Each row was made from one small tree. Brackets hold a mark, then the marks that hang from it, in alphabetical order. Every link used is in the known rows. Write each row's tree.
Known rows
(gopeb kefuv): [-1.76 -1.49  0.51 -0.07 -0.05  1.41  1.05  0.09 -2.17 -0.16  0.03  1.16
 -0.95  0.14 -1.04  1.50 -0.79  1.41  1.17  0.77]
(pafo (kuzub (sesik (kefuv darid))) lalovop): [-1.33 -1.02 -0.24 -0.98 -1.33 -0.13  0.96 -0.97  1.95 -0.80 -1.44  1.11
  0.75  3.01  1.23  4.38 -0.36  0.95 -1.73 -0.43]
(sesik kefuv): [-2.24 -1.44  0.49 -1.91 -0.55  1.07  2.04 -0.21 -0.97 -0.59 -0.35  0.99
  0.38  0.25 -0.72  1.79  0.07  1.22  1.22 -0.25]
(gopeb (kefuv darid (sesik (kuzub pafo)))): [-3.84 -0.56  0.91  0.66 -0.40  1.82 -0.80 -0.47 -2.47 -0.46  0.32  1.82
 -2.60  2.32 -0.48  1.89 -1.72  2.27 -1.16  0.31]
(kuzub (pafo guda lalovop) (sesik kefuv)): [-1.50 -1.05  2.38 -2.26 -1.49 -0.79  2.51  1.22  1.21 -1.43 -1.70  0.75
 -3.36  2.93  0.62  4.71 -0.62  1.14 -1.44 -0.42]
(gopeb (kefuv darid)): [-2.29 -0.95 -0.05  0.19 -0.55  1.30  0.14 -0.34 -2.40 -0.18  0.38  1.53
 -1.03  1.79 -0.59 -1.11 -0.60  1.50  0.69  0.25]
(gopeb (kefuv darid sesik)): [-3.24 -0.43  0.66 -0.46  0.59  0.42 -0.29 -0.34 -1.73 -0.15 -0.06  1.93
 -2.14  1.22 -0.11  0.21 -1.83  1.46 -1.48  0.72]
(sesik (kefuv darid) (kuzub pafo)): [-3.53 -1.06  0.14 -0.11 -2.20  2.80  0.36 -0.78 -2.06 -0.90  0.47  1.25
 -0.43  3.44 -0.74  1.25  0.26  2.25  1.15 -1.37]
(sesik (kefuv darid gopeb)): [-3.26 -1.19  1.86 -3.49 -1.29  1.48  0.30 -0.06 -0.70 -0.86  0.18  1.59
 -0.43  2.47  0.11  0.76 -0.64  1.88 -0.66  0.30]
(kuzub (pafo guda) (sesik kefuv)): [-1.71 -0.65  2.10 -0.98 -0.93 -0.18  2.95  0.85 -0.08 -1.50 -1.29  0.59
 -3.95  2.22 -0.02  3.57 -0.09  1.54 -1.02 -0.20]
(kuzub pafo (sesik kefuv)): [-2.52 -0.74  0.63  0.16 -0.32  0.57  2.02  0.74 -0.62 -1.38 -0.73  0.43
 -2.61  1.51 -0.07  4.02  0.76  1.26 -2.21 -0.18]
(lalovop (pafo kuzub)): [-0.15 -1.42  2.46  0.44 -2.33  0.95  1.51 -2.28 -1.52 -1.45 -0.52  0.73
  0.88  1.26 -0.55  3.80 -1.28  0.76 -0.25 -0.77]
(gopeb (kefuv (sesik (kuzub pafo)))): [-3.30 -1.04  1.57  0.48  0.10  1.95  0.11 -0.08 -2.28 -0.51 -0.10  1.46
 -2.60  0.55 -0.89  4.37 -1.86  2.21 -0.61  0.78]
(pafo kuzub): [ 0.03 -1.38  0.01  1.38 -0.54  1.36  1.92 -1.46 -0.59 -0.62 -0.09  0.80
  1.55  1.04 -0.27  3.28 -1.45  1.38 -0.03  0.25]
(lalovop (pafo guda (kuzub sesik))): [ 0.84 -0.77  4.03 -0.48 -2.39 -0.46  2.00 -1.72 -0.32 -1.96 -1.70  0.71
 -2.11  2.19  0.00  4.28 -1.49  0.85 -0.80 -0.51]
(lalovop pafo): [-0.73 -1.16  2.88 -1.18 -1.95  0.55  0.88 -1.08 -2.43 -1.65 -0.24  0.84
 -0.71  1.09 -0.87  1.51 -0.77  0.38 -0.34 -0.80]
(gopeb (kefuv (sesik kuzub))): [-2.91 -1.03  1.51 -0.80  0.43  1.46 -0.29 -0.35 -1.94 -0.23 -0.37  1.68
 -1.84 -0.07 -0.98  3.57 -1.93  1.96  0.27  1.05]
(kefuv sesik): [-1.72 -0.54  1.30 -1.10  1.25 -0.13  0.70 -0.10 -0.92 -0.86 -0.26  1.35
 -1.19  0.06 -0.14  2.36 -2.14  0.91 -2.44  0.71]
(gopeb (kefuv darid (sesik kuzub))): [-3.37 -0.52  0.90 -0.45 -0.07  1.49 -1.23 -0.75 -2.21 -0.28  0.05  2.06
 -1.85  1.74 -0.53  0.96 -1.76  2.01 -0.20  0.55]
(sesik (kefuv darid gopeb) kuzub): [-3.39 -1.31  1.87 -3.50 -2.08  2.83 -0.84 -0.58 -1.20 -1.01  0.24  1.75
 -0.18  3.13 -0.38  1.84 -0.61  2.54  0.91  0.00]

Write each row's tree
[-2.98 -0.40  2.89 -2.76 -0.32  1.50 -2.32 -0.46 -1.11 -1.31  0.46  2.18
 -1.80  3.12  0.32  2.23 -2.86  2.24 -3.06  1.18]  (kefuv darid gopeb (sesik kuzub))
[-2.74 -0.53  1.66 -3.13 -0.59  0.43 -0.02  0.48  0.08 -1.40 -0.64  1.27
 -2.29  2.55  0.65  2.20  0.10  1.54 -2.67  0.73]  (kuzub (sesik (kefuv darid gopeb)))
[-3.04 -1.54  0.70 -0.37 -1.64  2.86  1.33 -0.34 -1.92 -0.90  0.05  0.86
 -0.36  1.64 -1.14  3.71  0.08  2.16  1.64 -0.84]  (sesik kefuv (kuzub pafo))
[ 0.01 -1.33  2.06 -2.28 -1.61 -0.89  2.75 -0.51  2.75 -0.96 -2.39  1.00
 -0.57  2.34  0.96  5.87 -1.57  1.23  0.08 -0.11]  (pafo guda (kuzub (sesik kefuv)) lalovop)
[-3.33 -0.55  1.74 -1.34 -1.06  0.97  0.50  0.89 -0.41 -1.67 -0.30  0.99
 -3.32  3.41  0.66  3.25  0.15  1.87 -3.92  0.39]  (kuzub pafo (sesik (kefuv darid gopeb)))
[-1.62 -0.90  3.06 -1.47 -0.80  0.28  0.45  0.20 -0.21 -1.21 -0.66  1.51
 -2.42  2.61 -0.01  4.79 -3.29  1.63 -1.50  0.00]  (kefuv (sesik (kuzub (pafo guda lalovop))))
[-2.40 -0.93  3.70 -3.15  0.23  1.47 -1.23  0.03 -0.75 -1.33  0.01  1.76
 -1.78  1.13 -0.14  5.15 -3.12  2.13 -2.57  1.75]  (kefuv gopeb (sesik kuzub))
[-3.96 -1.30  1.99 -1.91 -2.39  3.21 -0.36 -0.23 -1.65 -1.28  0.59  1.48
 -1.11  3.84 -0.31  3.00 -0.61  2.84 -0.13 -0.31]  (sesik (kefuv darid gopeb) (kuzub pafo))
[ 0.62 -1.28  4.08 -0.56 -2.95  0.31  2.34 -2.05 -1.00 -1.55 -1.11  0.89
 -0.49  1.89 -0.50  3.37 -2.16  1.03  0.89 -0.85]  (lalovop (pafo guda kuzub))
[-1.83 -0.82  1.14 -1.05 -1.00  0.96  0.84 -0.92  0.85 -1.16 -0.85  1.11
 -0.44  2.62  0.86  4.40 -0.58  1.93 -2.27  0.68]  (pafo (kuzub (sesik (kefuv darid gopeb))))
[-3.49 -0.43  3.02 -1.37 -0.68  1.82 -1.85 -0.08 -1.43 -1.49  0.72  1.93
 -2.66  3.78  0.38  3.34 -2.83  2.46 -4.12  0.85]  (kefuv darid gopeb (sesik (kuzub pafo)))
[-2.76 -0.25  2.68 -2.73  0.40  0.21 -1.20  0.11 -0.60 -1.17  0.36  2.03
 -1.98  2.44  0.72  1.46 -2.92  1.63 -4.49  1.39]  (kefuv darid gopeb sesik)
[ 1.10 -0.64  1.68  0.28 -0.65 -0.35  2.40 -0.81  0.76 -1.22 -1.39  0.80
 -1.60  2.00  0.35  3.87 -1.66  1.43 -0.54  0.59]  (pafo guda (kuzub sesik))
[-0.38 -0.96  4.25 -1.71 -2.79 -0.27  2.65 -1.74  0.16 -1.82 -2.17  0.74
 -1.82  1.79 -0.05  4.81 -0.82  1.09  0.32 -0.88]  (lalovop (pafo guda (kuzub (sesik kefuv))))
[-2.40 -0.03  1.95 -0.14 -0.93  0.87 -0.29 -0.61 -1.45 -1.23  0.14  1.78
 -2.99  3.94 -0.01  0.78 -2.63  2.05 -1.76 -0.39]  (kefuv darid (sesik (kuzub (pafo guda))))
[-2.37 -0.65  1.55  0.33  0.15  1.39  0.07 -0.24 -1.62 -1.13  0.13  1.25
 -1.77  1.38 -0.56  4.13 -2.01  1.77 -2.21  0.22]  (kefuv (sesik (kuzub pafo)))
[ 1.25 -1.14  2.10 -0.99 -1.28 -1.07  2.04 -0.41  2.20 -1.13 -1.90  0.96
 -1.00  2.87  0.99  5.13 -2.27  0.99 -0.99  0.28]  (pafo guda (kuzub sesik) lalovop)
[-3.39 -1.82  2.78 -2.13 -1.90  3.26  0.60  0.20 -1.46 -1.22  0.21  1.11
 -1.03  2.13 -0.73  5.47 -0.76  2.80  0.38  0.24]  (sesik (kefuv gopeb) (kuzub pafo))
[-0.47 -1.51  2.14 -0.69 -2.15  1.30  0.88  0.15 -0.88 -1.21 -0.25  1.11
 -1.42  3.49 -0.45  3.71 -2.10  1.70  1.00 -0.61]  (sesik (kuzub (pafo guda lalovop)))
[-2.31 -0.99  2.28 -3.38 -0.12  0.52  0.80  0.83  0.20 -1.38 -0.95  0.95
 -2.14  1.02  0.29  4.29 -0.07  1.50 -2.23  1.14]  (kuzub (sesik (kefuv gopeb)))
[ 0.05 -0.84  2.41  0.55 -1.85  0.28  1.20 -1.81 -0.84 -1.88 -1.11  0.54
 -0.79  1.63 -0.02  4.88 -0.68  0.54 -2.00 -0.41]  (lalovop (pafo (kuzub sesik)))
[-2.81 -0.95  1.50 -0.95 -2.78  2.14  1.26 -0.65 -1.58 -1.06 -0.01  1.38
 -1.53  4.06 -0.63  0.76 -0.59  2.50  2.16 -1.38]  (sesik (kefuv darid) (kuzub (pafo guda)))
[-1.42 -1.28  4.28 -2.12 -2.42  0.80  1.11 -1.42 -0.17 -1.91 -1.45  0.76
 -1.01  1.28  0.18  6.79 -0.76  1.25 -2.03  0.05]  (lalovop (pafo (kuzub (sesik (kefuv gopeb)))))
